Each row was made from one walk, in order. Every step used is in the known rows, and no mark comes twice. Write each row's walk.
Known rows:
vabo/liku/doguf/kizepo/maduk: [ -7 -13 -52  10  -9 -31  37  -7 -20  35  -9  -3  22  -3  -6  26 -14 -16
  19 -10  -4   6  27 -29   2  20   6]
maduk/pogi: [-11  -8  -1   9  -8  -5  15   5  -3 -10  -8 -10   5  -3 -19  26 -11 -10
  21  23  -9   7 -17  25   7  12   8]
zinol/maduk: [  3 -16  11 -10 -13 -16 -12  -3  -2   8 -11  -5   3  -5 -17  20 -14   0
   9  -2  -6   1 -11  30  13  16   4]
liku/doguf/zinol/maduk: [ -6 -20   6  14 -13 -42   2 -13  12  32 -13  -4   5  -5 -15  46 -10 -12
  11  -9  -7  25   2   8  20  15  15]
vabo/liku/doguf/pogi/maduk: [-13  -8  -6 -21 -11  -4  45  -3 -13  55 -13  -4   5   6  -6  30 -19   2
  26 -25  -9  18 -10 -22   8  30  -4]
pomisud/kizepo/doguf/liku: [-25  -6  -6  -7 -14  -9 -11   5   6  30  -8   7 -21  19 -25  18 -19  13
   3   8  -8 -12  -3  38   2  16  19]
doguf/kizepo: [-17  -6 -29  -2 -17 -17   6   2  -1  27  -6  -6  16   7 -10   2 -17  -4
   2   9  -4  -6  -9  12   3  18   2]
pomisud/kizepo/doguf: [-16  -5   1 -13 -16 -15   0   4  -2  29 -10   2 -16  16 -27  35 -24   0
 -13   3 -12  10 -11  21   9  12  21]
kizepo/maduk/pogi: [ -5 -15 -10  11  -2 -18  14   2 -13 -18 -10 -14   9  -6 -23  17 -12 -22
  26  19   4  12   8  29   9   5  10]
maduk/kizepo/doguf: [  0  -7  38  -1 -16  -5  19   7   0   3  -8   9 -18  15 -36  23 -17  -1
   0 -12 -20  17 -27   3  16  10  13]
liku/doguf: [-13 -12  -9  -4 -12 -30  31  -7   1  23 -10  -1  -9   1  -8  38 -14  -6
   1  -3  -8  10  -9 -13   5  15   4]
pogi/doguf/zinol: [-14 -12 -17  33 -12 -33  -3  -8   6  31 -11  -1  -2   0 -17  21  -6  -9
   5  13 -13  33  -8   7   8   3   4]
sufel/mosopa: [-21 -11 -33 -11 -11 -10   8  -1   6  -3  -7 -13  -2   6 -12  12 -15  -5
  22  -7 -10  16  -2   7  -2  19   4]
liku/doguf/kizepo/maduk: [-14 -15 -38   6 -10 -46  28  -6  -9  35 -10  -2  14   2  -7  20 -18 -15
   1   0   8   2  20 -11   4  14   8]
maduk/mosopa: [ 15  -6 -21 -12 -11 -16  15  -5  -1 -15 -12   6  -1   3  -4  16 -17  -2
   9  -9 -12  16 -23  -1  14   4   4]
pomisud/kizepo/maduk/mosopa: [  9 -10 -37 -18  -8 -17   5  -6 -16   3 -15   2   7  11  -9  11 -28  -4
   1  -1   5  26   3  13  22  -7  15]
maduk/pogi/doguf: [ -7  -9 -10  27  -6 -19  14   4 -10   0 -11   1   0  -4 -18  36  -5  -3
  11  32 -12  12 -19  18   5   7   7]
pogi/doguf/zinol/maduk/kizepo: [  7 -20  25  31 -14 -19 -12  -5   0  25 -13  10   7   2 -32  20  -7   4
  10   0 -15  37 -20  18  28   2   9]
liku/doguf/kizepo/pomisud: [-36  -9 -26  16 -17 -12  27  -5  -2  55 -10   1   4  11  -2  37 -17   2
  -3  11 -11  11   7 -26   9  21  22]
liku/doguf/zinol: [-22 -14 -13  19 -13 -39  21 -11  14  33 -10  -5  -1  -1 -12  38 -10 -19
  10  -6 -10  30   0 -10  12  11   9]
doguf/pogi/maduk: [-16  -7   9 -29 -13   1  10   1  -3  42 -12 -12   3  13 -13   0 -24   7
  14  -7   3  14 -22  19  11  21  -8]
vabo/liku/doguf: [ -6 -11 -18   0 -11 -16  39  -7  -9  20  -9  -1  -1  -6  -5  44  -9  -7
  21 -14 -21  14   0 -31   3  21   2]
vabo/liku/doguf/zinol/maduk: [  1 -19  -8  18 -12 -29  12 -14   2  33 -12  -2  14 -10 -15  47  -6 -14
  28 -21 -19  31   9  -8  15  21  15]
vabo/liku/doguf/zinol/maduk/mosopa: [ 25 -16 -26  13 -11 -31  19 -16  -1   8 -16  12  17  -8  -6  53 -10 -13
  28 -34 -21  36  -1 -19  23  13  21]
maduk/pogi/doguf/zinol: [-12 -11 -16  50  -8 -27   4  -1   2  10 -12  -4   7  -4 -22  36  -2 -14
  18  30 -13  33 -10  22  10   4  13]
pogi/doguf/liku: [-13 -12 -20  15  -8 -21  -4  -1   0  20 -10   4 -13   0 -10   6  -5  17
  12  20  -9 -10  -9  19  -1  12  -6]
pomisud/kizepo/doguf/pogi: [-13  -3  16 -19 -14 -14  -3  -3  -1  78 -11  -4 -15  19 -23  24 -26  16
 -18   5   0   8 -17  20   3  18  14]

Write each row's walk:
[-28  -7  40 -16 -17  37  20   3  -6  52 -12  -4  -2  26 -20  -2 -25  20
  17  -5 -11  37 -25  -5  29  15   6] : doguf/pogi/maduk/kizepo/pomisud
[ -4 -18   8   8 -14 -25 -22  -7  12  19 -11  -9  11  -4 -21  16 -11 -12
  15  -2  -7  22  -4  34  18  12  10] : doguf/zinol/maduk
[  2 -19  -2  29 -11 -40 -21  -9   2  27 -14   1   8  -6 -23  28  -6  -1
   6   7 -12  25  -7  26  17   7   9] : pogi/doguf/zinol/maduk
[  8 -16   4  23  -5 -20  -4   2 -15   0 -13   2   6 -11 -23  42  -5   5
  13  26  -8  11 -18  40  13  13  12] : zinol/maduk/pogi/doguf
[-17 -13 -16   3  -4  -7   4   4 -17   1 -10 -15  11   4 -24  19 -20 -13
  13  28   7  13  10  37  14   2  19] : pomisud/kizepo/maduk/pogi
[  8  -3  -8 -34 -11  -3  18  -3  -5  19 -16   2   7  16  -4   5 -27   9
  15 -20  -1  24 -30   8  19  14  -2] : doguf/pogi/maduk/mosopa
[-16 -13 -15  41 -10  -4  -9   2 -18  34 -13   4  18   0 -16  38  -7  12
   7  40 -13   7  -3  26  18  18  30] : zinol/maduk/pogi/doguf/kizepo/pomisud
[-34  -6 -21  12 -18   3   3  -2  -1  41  -7  -6  10  11  -9   9 -17   4
   3  19 -13  10   0  -3  10  17  17] : doguf/kizepo/pomisud
[ -8 -14 -45  19  -8 -42   5  -3 -18  31 -11  -1  15   2 -16   5 -14  -4
  -3  17   6   3  12   9   2   7  -1] : pogi/doguf/kizepo/maduk
[ -9  -6  36 -17 -17   9  27  14  -4 -14 -10  14 -13  25 -41  21 -23  -3
  15 -25 -22  26 -25  14  27  14  12] : pogi/maduk/kizepo/doguf
[-22 -10  30   6 -17  24  15   1  -2  15  -9   0  -8  14 -21  10 -15  10
   9   6 -22  32 -18 -11  24   6  13] : maduk/kizepo/pomisud
[-32 -11  36 -10 -16  20  42  -4  -7  65 -14   4  -7  25 -13  25 -24  19
  11 -12 -10  39 -20 -26  30  18  11] : liku/doguf/pogi/maduk/kizepo/pomisud
[ -5 -17  11  24  -9 -16 -12  -2   8  -4 -10 -10  18  -8 -29  29  -8 -20
  29  15  -8  21  -7  48  20  14  21] : doguf/zinol/maduk/pogi
[-11 -13 -35   0 -10 -27   5  -2 -10  22  -8  -9  20   3 -14  -5 -20 -13
   7   7   8  -1  16  15   5  12   3] : doguf/kizepo/maduk
[-20  -2  15 -34 -15   2   2   6  -5  63 -13   0 -11  29 -27  21 -32  12
  -5  -8  -1  16 -16  29  13  22  14] : pomisud/kizepo/doguf/pogi/maduk
[-28  -7 -29  47 -11  -1   9   5 -14  32 -11   0  14   6 -13  33  -8   7
   5  47 -16  14  -2   9   9  14  25] : maduk/pogi/doguf/kizepo/pomisud
[-11 -11   5  -6 -10 -32  27 -13   2  72 -12  -8  -9   2  -3  26 -16   9
  -2  -2   4   8 -18 -15  -1  21  -4] : liku/doguf/pogi
[-13  -7  36 -26 -16  17  22   4  -8  35 -11  -3   6  21 -23  -9 -25  14
  16 -13  -2  22 -35  11  22  16  -7] : doguf/pogi/maduk/kizepo
[  2 -15  22  29 -10 -25 -12   2  10  -1 -12  -1   1  -3 -43  47  -8 -23
  22   5 -14  23  -5  50  18  17  34] : kizepo/doguf/zinol/maduk/pogi
[-14  -7 -42   8 -15 -19  41  -3 -11  41  -7   3  18   0  -2  34 -13  -7
  15  -9 -16   0   4 -31   1  27   7] : vabo/liku/doguf/kizepo
[ -5 -20   6  28  -9 -35  10  -9   6  14 -13  -4  13  -9 -22  56  -7 -20
  24   7  -8  25  -2  25  21  17  26] : liku/doguf/zinol/maduk/pogi
